Each row was made from one path, in order. Every step used is in the known rows, and no mark comes twice. Write each row's path.
In the rows, 128 means zero.
Known rows:
J, C, G, P, M, F: 118	113	156	139	103	140	134	114	66	103	142	123	125	130	105	142	122	128	123	130	116	120	109	146	119	128	119	127	135	131	131	103	140
Y, B: 131	98	167	127	128	130	116	138	122	141	109	121	121	138	133	106	122	114	132	142	117	132	124	137	133	135	119	137	157	133	136	172	121
Q, G, P, M, F: 135	136	163	132	106	144	124	116	59	111	123	127	117	140	110	137	134	122	132	125	104	108	117	145	117	128	121	144	124	131	119	102	133
Z, W, G: 123	145	140	123	139	116	137	144	139	144	101	114	134	118	132	127	135	116	136	140	125	123	162	108	144	125	130	136	146	133	99	107	112
Q, Z, D: 134	149	131	97	140	110	125	137	140	139	105	125	121	133	129	142	134	129	130	120	137	122	131	109	113	130	139	133	131	118	157	122	130
V, G, P, M: 110	105	95	131	120	138	127	120	23	133	113	103	134	141	134	136	115	123	131	90	119	111	109	150	118	123	101	132	127	119	125	157	135
C, G, W, Z, D: 132	146	164	111	168	121	122	160	218	130	119	137	123	121	129	146	132	138	126	130	131	144	141	119	132	128	128	108	133	107	135	109	140
G, V: 140	126	130	125	110	125	117	130	165	135	132	135	125	128	129	152	122	135	129	120	123	119	106	185	115	124	140	125	124	130	143	136	131
Z, D: 131	139	145	97	144	118	119	151	146	129	96	134	122	134	127	151	130	125	133	117	130	134	135	146	133	128	118	125	144	117	135	125	132
W, G, C: 142	127	74	128	123	123	127	116	119	115	110	123	128	137	132	124	121	124	130	143	136	127	137	116	136	123	134	143	114	130	142	107	127
V, G: 119	105	108	121	113	116	131	151	79	146	106	112	134	131	135	132	123	119	131	111	128	135	134	136	144	128	121	127	138	129	150	152	116
J, C, G, W, Z: 128	130	155	154	152	126	132	150	190	126	144	126	128	120	132	116	122	144	121	145	130	145	131	110	130	128	143	102	124	117	133	123	138
Q, Z, W, G: 126	154	125	123	136	107	141	132	135	152	112	107	133	116	134	118	137	118	133	141	130	113	158	79	127	127	147	142	136	133	118	106	110
B, J, C, G, W, Z: 118	135	159	154	157	136	123	150	198	128	160	123	124	114	133	104	124	140	122	132	130	149	124	112	131	133	145	98	119	114	126	129	143
F, M: 115	101	176	128	132	121	125	123	135	122	160	127	121	129	127	132	130	139	126	110	121	119	121	113	125	140	117	129	158	127	109	135	122
B, J: 116	130	146	126	138	146	112	143	135	131	146	118	120	124	130	105	135	116	135	112	130	138	113	157	139	137	126	115	125	125	121	144	130
J, C: 122	122	127	145	117	117	133	136	90	121	115	120	128	137	130	122	110	132	130	128	131	139	121	123	130	127	138	125	140	128	121	147	135
B, Y: 108	107	142	138	141	131	125	122	148	129	112	127	134	131	129	138	117	128	130	116	131	126	130	118	135	134	113	105	125	132	133	114	119
Y, B, J, C, G, W: 116	87	130	138	136	141	130	127	164	125	165	130	124	116	140	119	134	137	117	138	132	143	105	116	137	137	144	106	134	120	131	150	151
E, G: 112	120	91	114	128	136	127	132	75	140	147	151	126	131	128	141	144	126	138	141	142	121	122	106	142	128	119	127	141	125	130	109	119
Y, B, J, C, G, E: 134	131	130	134	131	137	117	126	145	127	139	129	124	126	133	121	124	127	116	126	127	147	118	112	143	136	137	126	118	138	163	172	139
J, C, G: 117	101	125	129	127	128	142	132	120	116	139	131	134	124	125	134	125	134	115	149	138	145	125	125	144	129	131	114	143	131	149	129	132
Z, W: 132	126	149	129	142	120	132	172	139	131	121	135	128	121	134	129	125	120	144	125	125	125	147	137	139	123	127	120	151	131	99	125	116
Q, G, W, Z, D: 143	167	163	114	165	121	113	156	193	136	96	140	116	134	134	139	134	135	134	121	121	136	144	112	127	129	140	126	122	106	123	116	140
Y, B, J: 115	110	165	127	137	148	103	141	140	140	140	114	116	129	135	86	126	107	135	118	123	140	112	148	137	143	124	126	141	125	125	177	130
W, G, Q: 122	138	125	135	109	118	134	98	132	120	116	125	140	121	120	122	131	126	129	137	125	137	146	137	120	129	118	137	122	131	112	116	124
E, G, W: 119	110	90	124	134	137	131	127	121	133	161	153	125	123	140	146	152	141	135	139	138	118	110	103	134	128	134	116	132	118	118	109	134
M, F: 136	129	185	129	106	127	127	141	129	113	127	132	120	126	106	134	136	121	132	146	116	129	130	148	133	132	128	126	140	142	136	96	118
C, G: 127	97	139	114	136	137	138	138	143	119	141	134	132	119	122	139	139	128	118	155	134	138	130	146	148	129	119	114	140	135	156	120	120
V, G, P, M, F: 120	117	151	133	97	135	128	125	49	118	124	115	125	133	111	139	125	119	130	112	111	114	115	149	120	128	110	133	133	131	134	113	130
E, G, Q: 113	120	88	130	109	130	130	108	95	118	152	163	134	125	123	131	134	131	137	127	139	133	126	126	123	128	110	129	128	123	113	116	127
W, Z, D: 133	164	171	113	160	115	114	165	179	135	93	130	120	134	125	133	120	126	135	117	126	141	148	130	128	128	121	121	136	110	134	121	130
P, M: 118	108	137	136	123	137	122	146	67	126	109	115	125	137	132	144	127	125	136	127	109	115	108	160	120	126	115	130	138	117	134	140	128
E, G, P, M: 105	113	87	125	129	152	125	109	16	129	140	128	128	140	130	141	127	128	135	109	129	102	104	129	117	123	100	133	131	115	112	129	135
P, G: 121	115	127	123	125	134	131	142	109	137	107	125	125	150	132	99	127	116	121	138	134	136	123	121	130	129	120	141	143	124	93	158	113

Which path is each row?
154	145	120	120	111	131	112	123	145	137	122	144	118	138	133	150	131	131	130	124	113	115	113	168	116	126	157	145	113	131	138	135	131 => Q, G, V
167	170	121	125	131	133	113	127	126	130	95	142	118	144	133	141	140	127	130	128	111	124	134	111	139	129	147	152	99	143	148	150	124 => Q, G, E
133	130	163	143	159	130	129	152	207	128	145	128	128	116	129	119	132	141	122	147	127	140	134	120	133	129	136	102	122	120	137	114	130 => C, G, W, Z
122	117	98	117	125	130	134	109	60	137	124	110	137	136	128	116	117	123	126	89	138	123	129	138	136	123	106	128	120	133	117	156	128 => V, G, P
130	111	116	128	107	125	130	124	164	126	151	138	131	122	127	155	116	142	115	131	133	131	104	167	122	125	149	117	131	129	157	133	141 => J, C, G, V
123	146	122	116	137	134	136	84	95	131	119	105	136	132	120	115	131	124	124	120	136	115	135	121	130	124	109	138	118	136	95	121	126 => W, G, P
127	156	112	119	142	124	141	93	103	139	129	106	136	126	126	106	128	123	128	114	140	106	146	93	121	122	125	140	118	137	90	119	123 => Q, Z, W, G, P
128	136	99	133	126	112	138	136	116	136	154	150	132	116	134	118	131	127	142	121	142	116	143	85	110	124	139	130	134	128	112	113	117 => E, G, Q, Z, W
131	92	126	123	141	137	139	132	177	120	156	138	130	114	134	145	148	143	119	151	131	130	116	132	140	129	135	102	127	128	140	114	136 => C, G, W
133	144	126	121	109	120	123	114	165	142	119	119	129	123	128	147	126	131	125	131	122	116	124	156	117	126	146	136	123	132	136	119	126 => W, G, V
145	169	126	126	130	123	121	117	142	136	95	115	129	128	129	141	138	125	125	135	120	125	142	103	140	128	132	145	108	144	146	133	120 => W, G, E
143	107	69	130	121	134	126	136	111	114	118	138	121	156	136	99	112	121	125	135	143	136	121	122	130	123	129	145	121	123	117	144	126 => P, G, C
134	109	36	123	123	135	124	126	83	114	149	161	123	140	135	132	125	129	138	136	151	125	117	111	138	122	124	134	119	123	149	104	130 => E, G, C
134	120	114	130	113	119	142	97	135	121	156	132	135	117	121	115	135	135	118	138	139	128	127	112	103	130	141	128	114	133	164	123	124 => C, G, Q, Z
134	148	130	124	119	115	126	133	180	147	121	127	131	117	132	148	124	127	131	125	122	115	134	154	120	123	149	134	132	131	119	114	125 => Z, W, G, V
144	141	101	127	117	118	120	142	103	141	98	122	129	132	135	142	124	125	128	106	123	133	135	120	143	127	128	135	110	140	166	165	120 => V, G, E
135	143	169	152	154	126	121	157	193	133	131	122	123	124	132	114	125	139	132	136	121	134	132	119	123	127	137	109	119	119	119	125	129 => G, W, Z
124	149	127	118	145	129	140	103	107	132	122	112	136	126	125	113	126	122	130	115	136	113	148	116	132	121	113	134	126	137	75	118	124 => Z, W, G, P
127	105	129	130	115	130	140	113	150	103	151	148	140	117	117	130	132	134	122	138	130	146	133	158	127	129	113	116	129	133	136	121	128 => C, G, Q
128	150	113	134	108	109	139	87	123	133	130	115	135	122	124	108	135	129	125	135	132	121	137	92	97	131	144	145	109	132	143	119	120 => W, G, Q, Z
109	100	110	136	127	146	136	108	46	114	137	115	133	137	126	138	117	133	122	115	126	117	103	142	119	124	108	125	132	119	124	141	144 => J, C, G, P, M
137	154	123	124	113	110	128	124	172	153	128	120	130	115	134	141	125	129	129	125	127	107	133	129	108	124	161	139	124	131	135	113	124 => Q, Z, W, G, V
126	110	121	111	143	146	140	100	110	115	152	127	136	127	116	123	130	131	115	123	144	124	124	146	138	124	103	116	122	138	121	126	130 => C, G, P
145	151	121	128	128	133	120	134	131	133	101	132	123	149	134	116	130	123	120	128	128	134	124	108	131	128	128	147	114	137	123	168	118 => P, G, E
146	136	65	131	128	111	134	124	126	123	120	125	129	129	138	115	119	123	135	140	139	118	148	89	127	121	148	146	115	131	137	100	124 => Q, Z, W, G, C
147	173	130	127	138	117	124	137	153	138	98	122	130	122	134	141	133	122	132	130	120	124	155	99	141	126	136	142	118	144	127	128	117 => Z, W, G, E
112	98	129	143	112	134	131	107	140	110	159	140	134	119	124	102	116	127	121	128	131	159	123	146	125	137	122	120	133	125	128	157	142 => Y, B, J, C, G, Q
147	156	163	148	155	132	118	149	179	135	123	130	118	132	136	112	134	137	134	137	114	131	137	105	127	128	149	125	111	119	117	124	130 => Q, G, W, Z
119	135	164	132	106	139	129	108	70	114	123	112	124	131	106	138	133	119	128	131	110	109	122	140	117	129	116	140	131	133	117	93	129 => W, G, P, M, F
123	120	121	137	106	129	133	116	121	117	122	140	133	141	125	100	120	123	124	127	132	144	127	137	112	128	113	140	132	125	86	153	121 => P, G, Q
137	109	129	117	116	132	128	128	182	129	154	141	129	118	125	157	128	137	118	136	127	126	108	182	125	126	140	116	127	133	164	124	131 => C, G, V
123	143	130	137	118	114	139	117	145	123	119	134	140	114	125	121	126	124	135	131	123	135	158	131	123	126	121	135	133	131	89	112	121 => Z, W, G, Q
111	111	119	143	111	134	136	108	137	104	163	143	136	115	120	115	122	133	121	123	136	157	123	150	125	133	123	113	125	125	124	138	141 => B, J, C, G, Q
